Every row comes from one small tree of marks. The marks that hang from a mark follow it in brackets, in alphabetical order. Every link used is in the known rows. Which tree was each row made from?
In the rows, zero is written as 128.
Known rows
tugom[foge[fada[gudup] fidib kova[sidin] panil[bigom]]]: [103 141 135 102 139 139 157 120 134 115 123 121 132 133 142 134 119 119
 115  92 153 114 144  96 112 155 127 133 109 137 117 150 128 156 131 140
 116 132 148 106 127 130 115 206 135 147]
budor[panil[bigom foge[kova]]]: [123 143 126 120 135 137 144 111 127 121 122 109 155 212 131 152 114 101
 144 113 118 147 132 116 126 139 124 125 118 126 108 156 139 158  79 127
 110 127 135 115 127 138 133 106 130 123]
tugom[foge[fada fidib kova]]: [117 141 136 105 126 151 149 127 127 114 142 112 109 129 142 130 128 122
  97 101 152 105 142 103 108 157 126 148 105 147 114 124 125 138 157 140
 122 130 141 132 133 127 120 174 131 137]
fada[bigom[fanudi] gudup[zeka]]: [113 118 113 127 159 118 124 120 135 140  70 116 166  64 124 125 136 124
 105 101 132 177 144 116 123 120 120 123 128 131 141 108 125 119  98 136
 137 128 142 144 134 127 128 169 137 128]
luvaz[budor[panil[bigom foge[fada kova tugom]]]]: [125 150 140 121 131 141 133 108 131 127 143 118 146 206 129 129 119  79
 144 105 123 135 134 121 124 139 137 132 105 124 130 120 125 140  99 126
 128 135 122 131 123 125 128  41 123 136]
bigom[fanudi[foge]]: [117 126 140 131 113 117 140 138 134 133 115 114 119 116 127 133 133 134
 131 138 133 136 144 104 125 136 126 126 130 126 144 125 125 130 116 129
 122 128 114 110 137 129 135 122 125 142]
fada[gudup[zeka]]: [120 116 107 127 155 129 124 137 130 136 112 129 137  87 128 128 130 122
 108 102 129 159 132 134 126 116 126 117 124 128 130 111 123 128  71 131
 134 151 135 142 139 124 123 150 134 124]
fidib[foge[fada[bigom[fanudi panil] gudup] luvaz]]: [114 134 160 124  96 115 137 138 132 120  65 111 154  80 132 128 125 107
 125 131 132 148 150 103 108 138 119 124 149 122 150 131 118 152  86 139
 122 128 133 104 130 134 118 150 119 128]
fanudi[bigom[panil[budor foge[fada luvaz tugom]]]]: [116 141 128 137 117 137 122 101 126 124 148 129 162 167 131 130 116 128
 153 128 124 135 131 124 104 130 152 146 152 117 112 114 145 145  71 135
 112 135 104  97 116 129 123 109 121 138]
tugom[foge[kova]]: [127 135 125 112 143 156 146 123 128 116 124 107 136 156 134 133 130 140
 107 108 137 122 137 118 117 142 109 132  94 140 130 130 125 136 156 129
 132 137 142 141 139 124 132 156 129 147]
fidib[foge[fada kova tugom]]: [115 154 157 123 107 153 134 128 127 115 100 113 109  90 135 123 135 107
 138 128 146 139 143 123 111 151 124 141 146 124 147 143 108 147  96 134
 125 134 124 123 129 131 122 147 117 128]
budor[luvaz zeka[foge[fidib] gudup[fada]]]: [123 141 132 132 134 161 158 137 114 146 115 122 146 159 134 131 105 104
 166 110 133  98 148 119 108 141 110 115 159 124 117 106 129 100 146 126
 124 168 147  86 122 127 132 133 127 139]
budor[luvaz[foge]]: [132 126 119 137 133 158 146 138 123 127 121 110 147 203 128 128 101 122
 128 145 128 138 134 122 111 140 119 108 164 122 135 123 131 121 146 122
 128 136 132 114 122 130 134 133 121 127]
tugom[foge[kova luvaz]]: [127 139 138 120 138 157 152 125 128 118  99 100 149 121 135 134 126 132
 100 120 135 121 134 110 111 148 109 128 114 143 133 133 133 141 148 133
 120 131 136 129 136 121 132 143 131 149]
fada[foge[fidib luvaz[budor] panil] gudup]: [108 137 133 134 122 121 156 139 131 148  68 128 141  54 130 131 110 103
  86 114 138 136 130 110 113 138 134 102 177 127 125 109 145 148 107 146
 105 135 131 150 148 121 125 168 135 153]
budor[zeka]: [119 132 126 121 129 131 141 139 126 141 115 123 137 122 127 136 131 111
 148 120 116 120 130 132 111 122 108 116 117 132 124 117 132 100 110 126
 133 139 141 125 125 131 130 103 125 113]
panil[budor foge[fada fidib luvaz tugom]]: [119 154 173 148 103 129 139 118 124 121 131 135 119  88 129 134 112  93
 115 129 136 131 121 124 102 153 146 159 150 130 135  97 135 142  85 140
  88 132  89 101 116 140 121  90 116 128]
bigom[fanudi panil[foge]]: [117 124 135 129 104 128 140 136 127 132 143 107 154 164 127 137 124 111
 136 118 120 146 139 103 125 128 137 121 160 109 140 130 139 129  84 130
 116 120  96  89 139 146 131 101 122 134]
budor[luvaz panil]: [136 130 118 139 141 159 146 137 126 139 102 113 159 237 137 131  95 103
 132 125 122 135 137 120 121 127 127 100 143 110 128 117 131 138 117 125
 122 145 138  92 124 136 138 110 134 117]
sidin[kova]: [136 138 135 127 131 136 122 118 131 134 146 135 145 139 133 121 136 130
 133 132 127 122 137 139 122 136 126 144 116 141 126 136 133 129 150 123
 128 110 122 132 136 128 126 125 129 145]
bigom[fanudi[foge[fada luvaz tugom]]]: [118 133 162 146 108 119 139 139 137 131 106 107 120  69 129 124 137 113
 121 146 140 133 143 102 108 145 134 135 150 129 151 127 124 127 101 136
 105 129 102 101 126 128 131 101 124 134]
panil[bigom[fanudi] budor[luvaz zeka] foge[fada kova]]: [115 130 168 116 107 152 159 113 126 128 128 141 150 167 132 157 102  48
 175 122 123 148 139 100 104 157 127 131 101 128 120 106 134 151  55 128
 123 149 114  63 109 145 128  89 106 137]
foge[fada kova luvaz[budor]]: [119 145 178 117 112 162 142 111 129 126 115 121 136  87 136 116 126  71
 114 121 144 118 130  97 116 163 144 140 135 141 123 119 131 157  96 138
 132 121 115 101 114 116 117  91 131 151]
gudup[fada zeka[budor]]: [114 120 100 122 129 122 138 126 119 136 146 117 142 168 131 143 133 131
 145  96 120 152 140 140 113 128 139 114 105 134 162 105 127  83 101 136
 122 136 126 135 123 128 132 110 137 124]
sidin[kova[foge]]: [128 143 137 121 118 141 122 125 131 126 126 127 158 150 133 124 135 133
 153 138 121 121 139 145 119 144 113 144 135 138 136 143 127 135 135 122
 135 114 124 139 136 137 128 130 126 137]
panil[bigom[fanudi] budor[luvaz] foge[fada tugom]]: [129 130 168 147 110 132 138 115 131 121 141 143 142 149 129 141 104  62
 161 138 127 155 136 115 105 149 144 143 121 120 143 111 125 143  75 130
 102 149  95  79 106 145 129  72 104 130]
zeka[budor gudup[fada[foge[panil tugom]]]]: [118 133 129 157 104 115 153  94 122 138 118 126 144 154 125 122 128 119
 149 104 150 126 139 130 113 140 158 130 105 123 146 113 131 102 147 124
 104 166 111 159 130 120 131 122 136 160]
luvaz[budor foge]: [125 139 121 122 124 133 140 123 127 124 138 106 137 226 122 122 123 122
 132 120 123 132 129 127 121 136 122 122 118 129 144 110 128 107 152 120
 136 125 126 161 127 115 132  60 115 141]
luvaz[budor foge[fidib panil tugom]]: [105 160 122 132 125 148 148 122 125 129 115  97 131 196 126 117 118 124
 134 117 134 124 128 125 116 145 138 127 172 124 146 121 135 104 165 129
 112 114 114 153 123 119 132  91 124 134]
panil[bigom[fanudi] budor[zeka[gudup[fada]]]]: [119 118 144 129 103 115 149 109 129 137  95 146 145 143 131 147 121  87
 200 110 118 130 142 112 132 129 126 133  67 123 126 110 132 117  99 126
 115 154 126  97 115 126 135  83 115 129]
budor[panil]: [130 134 119 131 133 128 137 128 129 133 106 113 145 205 134 134 121 119
 129 112 121 131 131 125 128 121 127 117 114 119 125 129 132 132 106 128
 115 131 136 122 128 133 135 101 136 114]
fanudi[foge]: [118 134 129 123 116 125 135 131 132 119 138 115 127 130 125 137 125 158
 130 133 128 132 136 121 117 132 116 137 128 135 124 131 122 144 113 129
 125 140 123 121 137 124 126 137 123 138]
fidib[foge[panil]]: [111 143 137 117 103 131 144 140 127 124  71 116 136 145 131 137 118 133
 151 135 123 138 136 124 124 130 115 110 149 114 156 140 119 145 110 128
 129 127 135 109 133 136 128 164 123 140]
zeka[foge[luvaz panil[bigom budor] tugom] gudup[fada]]: [127 150 164 159 124 137 148  97 121 124  82 125 173 117 131 126 120 126
 173 108 138 106 136 124 124 140 129 142 160 127 136 141 132 128 133 135
  82 157 113  85 111 116 134 120 132 168]
zeka[budor[panil[bigom]] foge[fada fidib]]: [120 134 138 118 132 101 142 118 124 125 153 140 127 202 142 136 131 116
 150 101 141 100 134 113 107 147 149 141  90 144 102 112 131 135 165 144
  80 145 125 124 113 136 120 108 134 136]
luvaz[foge[kova tugom]]: [119 147 123 137 136 163 142 114 123 114 116  92 131 157 125 125 133 137
 123 128 140 142 129 129 111 149 120 137 162 133 131 152 133 118 137 127
 110 118 119 155 126 122 135 129 122 123]
zeka[foge[fada[gudup] fidib luvaz panil tugom]]: [115 150 164 141 141 132 137 136 126 126 101 126 136  56 137 118 128 121
 112 118 148 101 130 116 104 145 135 138 200 138 121 132 132 143 129 151
  81 131 116  92 115 129 119 159 136 141]
tugom[foge]: [133 128 121 121 138 129 140 135 131 118 131 112 137 161 132 132 128 142
 107 115 128 118 137 126 112 130 109 127  89 137 140 122 123 119 159 129
 127 141 142 145 136 126 131 135 125 138]

Write each row's tree
[132 120 132 121 135 119 135 139 134 113 139 122 133 141 133 125 131 125
  90 105 139 119 143 121 101 130 117 131  81 141 134 114 116 128 131 133
 129 153 145 141 133 127 120 148 125 133] | tugom[foge[fada[gudup]]]
[123 145 138 139 117 132 146 121 125 129 119 113 137  95 129 137 129 122
 121 117 137 136 143 126 109 147 123 117 165 126 154 148 135 114 112 141
 104 118 128 126 131 126 136 136 128 137] | gudup[fada[foge[kova[sidin] luvaz tugom]]]
[121 147 141 120 132 139 142 119 127 146 118 127 149 166 126 119 125 100
 162  99 123 104 131 127 126 127 120 123 108 127 134  94 124 107 137 121
 143 156 131 128 125 116 130  59 125 161] | luvaz[budor[zeka[foge[panil] gudup]]]
[122 124 133 119 131 125 145 139 135 116 118 118 150 159 134 127 123 127
  95 103 137 117 140 118 101 127 122 120 100 137 141 122 120 132 125 134
 127 148 143 122 128 130 121 169 131 142] | tugom[foge[fada[gudup] panil]]
[108 144 150 132 102 143 130 135 132 114  88 112 153 127 132 120 128 115
 153 135 129 122 131 138 105 144 124 134 185 123 154 146 116 131  87 134
 123 133 117 119 111 145 126 140 126 111] | kova[foge[fada panil tugom]]
[119 132 144 124 130 117 146 136 133 120  97 108 141  80 137 126 126 119
  79 114 147 116 148  95  98 148 122 139 118 147 130 114 130 132 153 146
 110 127 144 131 130 126 119 169 133 132] | tugom[foge[fada[bigom[fanudi] gudup] fidib luvaz]]
[104 147 133 114 118 147 129 100 132 114 156 120 126 146 132 132 127 152
 141 135 145 126 143 107  99 152 140 158 132 140  94 132 130 169  78 135
 133 137 128 107 121 115 119 169 126 156] | fanudi[bigom foge[fada kova]]
[120 147 143 131 119 144 126 121 134 129 103 121 168 136 134 123 135 123
 169 142 123 127 141 141 116 147 120 141 157 133 147 159 130 133 130 125
 121 108 115 127 129 139 132 128 127 137] | sidin[kova[foge[panil[bigom[fanudi]] tugom]]]
[114 150 153 117 107 153 147 130 123 122  64 107 131  92 133 137 123 120
 139 141 132 141 137 111 123 152 111 122 154 125 143 145 124 163 104 131
 125 123 131 112 137 127 129 151 122 142] | fidib[foge[kova luvaz]]
[127 133 116 132 141 162 159 147 124 152  88 108 168 230 136 139  98  87
 153 117 111 126 138 124 104 122 107  89 132 113 125 107 135 110  99 122
 127 156 150  89 121 139 140  84 131 102] | budor[luvaz panil zeka]
[127 128 134 132 130 150 145 104 129 120 116 142 151 188 133 140 100 107
 181 128 126 147 130 121 125 143 125 133 108 120 125 128 130 146 124 127
 109 143 120  95 109 128 131 108 110 130] | panil[bigom budor[luvaz[foge[kova[sidin] tugom]]]]
[117 141 136 120 123 137 148 116 129 113 142 107 124 177 130 126 129 122
 122 119 146 132 131 112 109 157 122 134 132 133 128 151 130 124 115 128
 120 115 129 124 116 129 123 137 122 134] | luvaz[foge[fada kova[sidin]]]
[103 140 170 113  95 144 155 123 129 116  46 128 150  99 137 141 112  97
 151 125 134 145 139 102 117 149 125 122 139 124 136 140 123 187  63 138
 118 136 129  80 122 130 118 175 121 145] | fidib[foge[fada[gudup] kova luvaz panil[bigom budor]]]
[119 150 162 138 105 141 128 135 133 119  85 106 157 122 132 116 128  91
 145 137 124 122 133 132 104 151 123 136 169 125 156 128 117 132  85 135
 119 137 114 130 112 135 127  68 123 109] | kova[foge[fada luvaz[budor[panil]] tugom]]
[113 147 124 134 125 154 126  95 123 125 139 124 165 170 130 133 116 136
 156 126 125 141 130 122 111 133 148 145 158 115 109 121 149 154  76 133
 114 132 104  99 122 126 127 119 123 144] | fanudi[bigom[panil[budor foge[kova luvaz tugom]]]]
[119 139 153 115 121 139 146 116 124 132  95 143 144 119 135 138 123 114
 149 103 127 114 127 120 114 136 113 143 105 140 116  87 134 130 123 139
 115 140 127  99 116 130 127 114 121 135] | panil[budor[zeka[foge[fada[bigom] fidib kova luvaz]]]]
[116 140 139 106 130 153 152 112 132 111 104 104 163 158 137 129 125 131
 102 102 142 120 140 107 103 146 117 135 107 146 133 133 126 139 147 137
 132 125 145 118 122 130 124 187 135 151] | tugom[foge[fada[bigom] kova panil]]
[112 150 139 142 137 150 147 126 128 142  79 121 121   4 130 122 125  95
  80 111 153 144 134 115 111 152 134 125 180 132 119 116 139 150 110 146
 100 140 121 174 153 115 126 154 131 144] | fada[foge[fidib kova luvaz[budor] tugom] gudup]
[118 156 157 142 138 142 143 127 122 130  86 128 140  88 137 127 121 139
 135 124 136 102 121 123 117 143 128 138 191 133 130 122 139 137 155 147
  77 126 107  91 117 129 131 136 133 149] | zeka[foge[fidib luvaz panil[budor] tugom]]
[111 153 152 138 108 135 144 134 129 122  45 106 152  83 131 136 118 116
 161 152 122 143 134 123 114 141 118 116 178 118 159 162 125 146 104 135
 101 124 123 105 122 131 130 135 122 130] | fidib[foge[luvaz panil[bigom] tugom]]
[127 130 158 116 124 120 136 121 129 116 129 148 149 158 137 135 124 121
 154 111 127 105 126 121 117 133 126 137 123 138 119 125 125 144 125 141
 106 139 124  81 105 133 122 135 124 153] | zeka[foge[fada panil[bigom budor]]]
[120 128 127 109 146 143 143 113 132 114 121 111 152 136 135 127 135 125
  91  89 146 137 144 114  99 143 119 139  72 151 130 111 119 132 135 137
 134 146 145 151 131 124 120 171 133 142] | tugom[foge[fada[bigom gudup[zeka[budor]]] kova]]
[101 129 128 122 111 117 154 133 129 117 113 110 130 163 133 136 118 114
 126 121 140 129 138 101 109 148 139 125 160 133 115 148 139 130 118 137
 101 113 133 120 116 131 120 174 127 119] | luvaz[foge[fada[gudup] fidib panil[bigom[fanudi]]]]
[120 130 114 147 137 130 138 115 133 140  51 107 203  20 128 130 123 115
  92  93 122 184 132 131  98 121 115 126 164 130 138 100 139 116  74 155
  96 141 117 162 141 125 128 146 129 126] | fada[bigom[panil[budor]] foge[luvaz tugom] gudup[zeka]]
[113 141 121 126 107 123 156 136 127 141  99 122 121  94 134 140 116 119
 109 123 134 123 125 118 115 142 132 115 172 128 123 126 144 124 135 145
 102 117 130 145 139 133 131 180 134 143] | fada[foge[fidib panil]]
[125 143 158 138 157 150 139 109 125 128 157 141 134 158 135 110 130 112
 144 114 161 116 133 124  96 159 142 137 127 133 137 114 118 132 165 133
 101 158 103 104 110 134 124 112 128 162] | zeka[budor[luvaz] foge[fada kova[sidin] tugom]]
[120 143 131 124 128 152 134  91 125 125  95 115 191 135 129 124 126 136
 152  93 128 136 135 121 123 126 116 153 132 129 114 117 133 126 139 137
 121 133 123 115 123 128 127 138 127 134] | fada[bigom[panil[budor[zeka[foge[kova tugom] gudup]]]]]
[135 139 154 128 143 123 137 130 128 132 108 123 153 144 133 131 128 113
 141 124 122 111 131 112 125 138 116 122 137 135 130 122 132 136 144 137
 103 131 125 105 121 122 134  71 127 156] | zeka[foge[luvaz[budor[panil[bigom[fanudi]]]]]]
[128 124 136 130 121 152 147 131 124 141 103 147 146 173 132 136 104 104
 160 120 116 128 128 132 117 122 117 118 102 119 134  76 128 122 114 125
 133 160 124  92 119 133 134  97 115 125] | panil[budor[luvaz zeka]]
[122 152 152 138 126 160 137 100 122 119 132 133 132 140 123 137 119 115
 131 115 133 153 120 137 119 143 130 152 127 124 138 108 130 152  86 125
 114 140  94 118 130 137 133 103 114 144] | panil[budor foge[kova tugom]]
[109 121 157 126 112 116 139 112 137 127  74 144 168 123 131 121 119 107
 120 102 140 141 138 107 114 124 144 130 120 127 140 101 126 149  89 139
 127 132 124  87 111 136 119 176 132 140] | foge[fada[bigom[fanudi] gudup] panil[budor]]
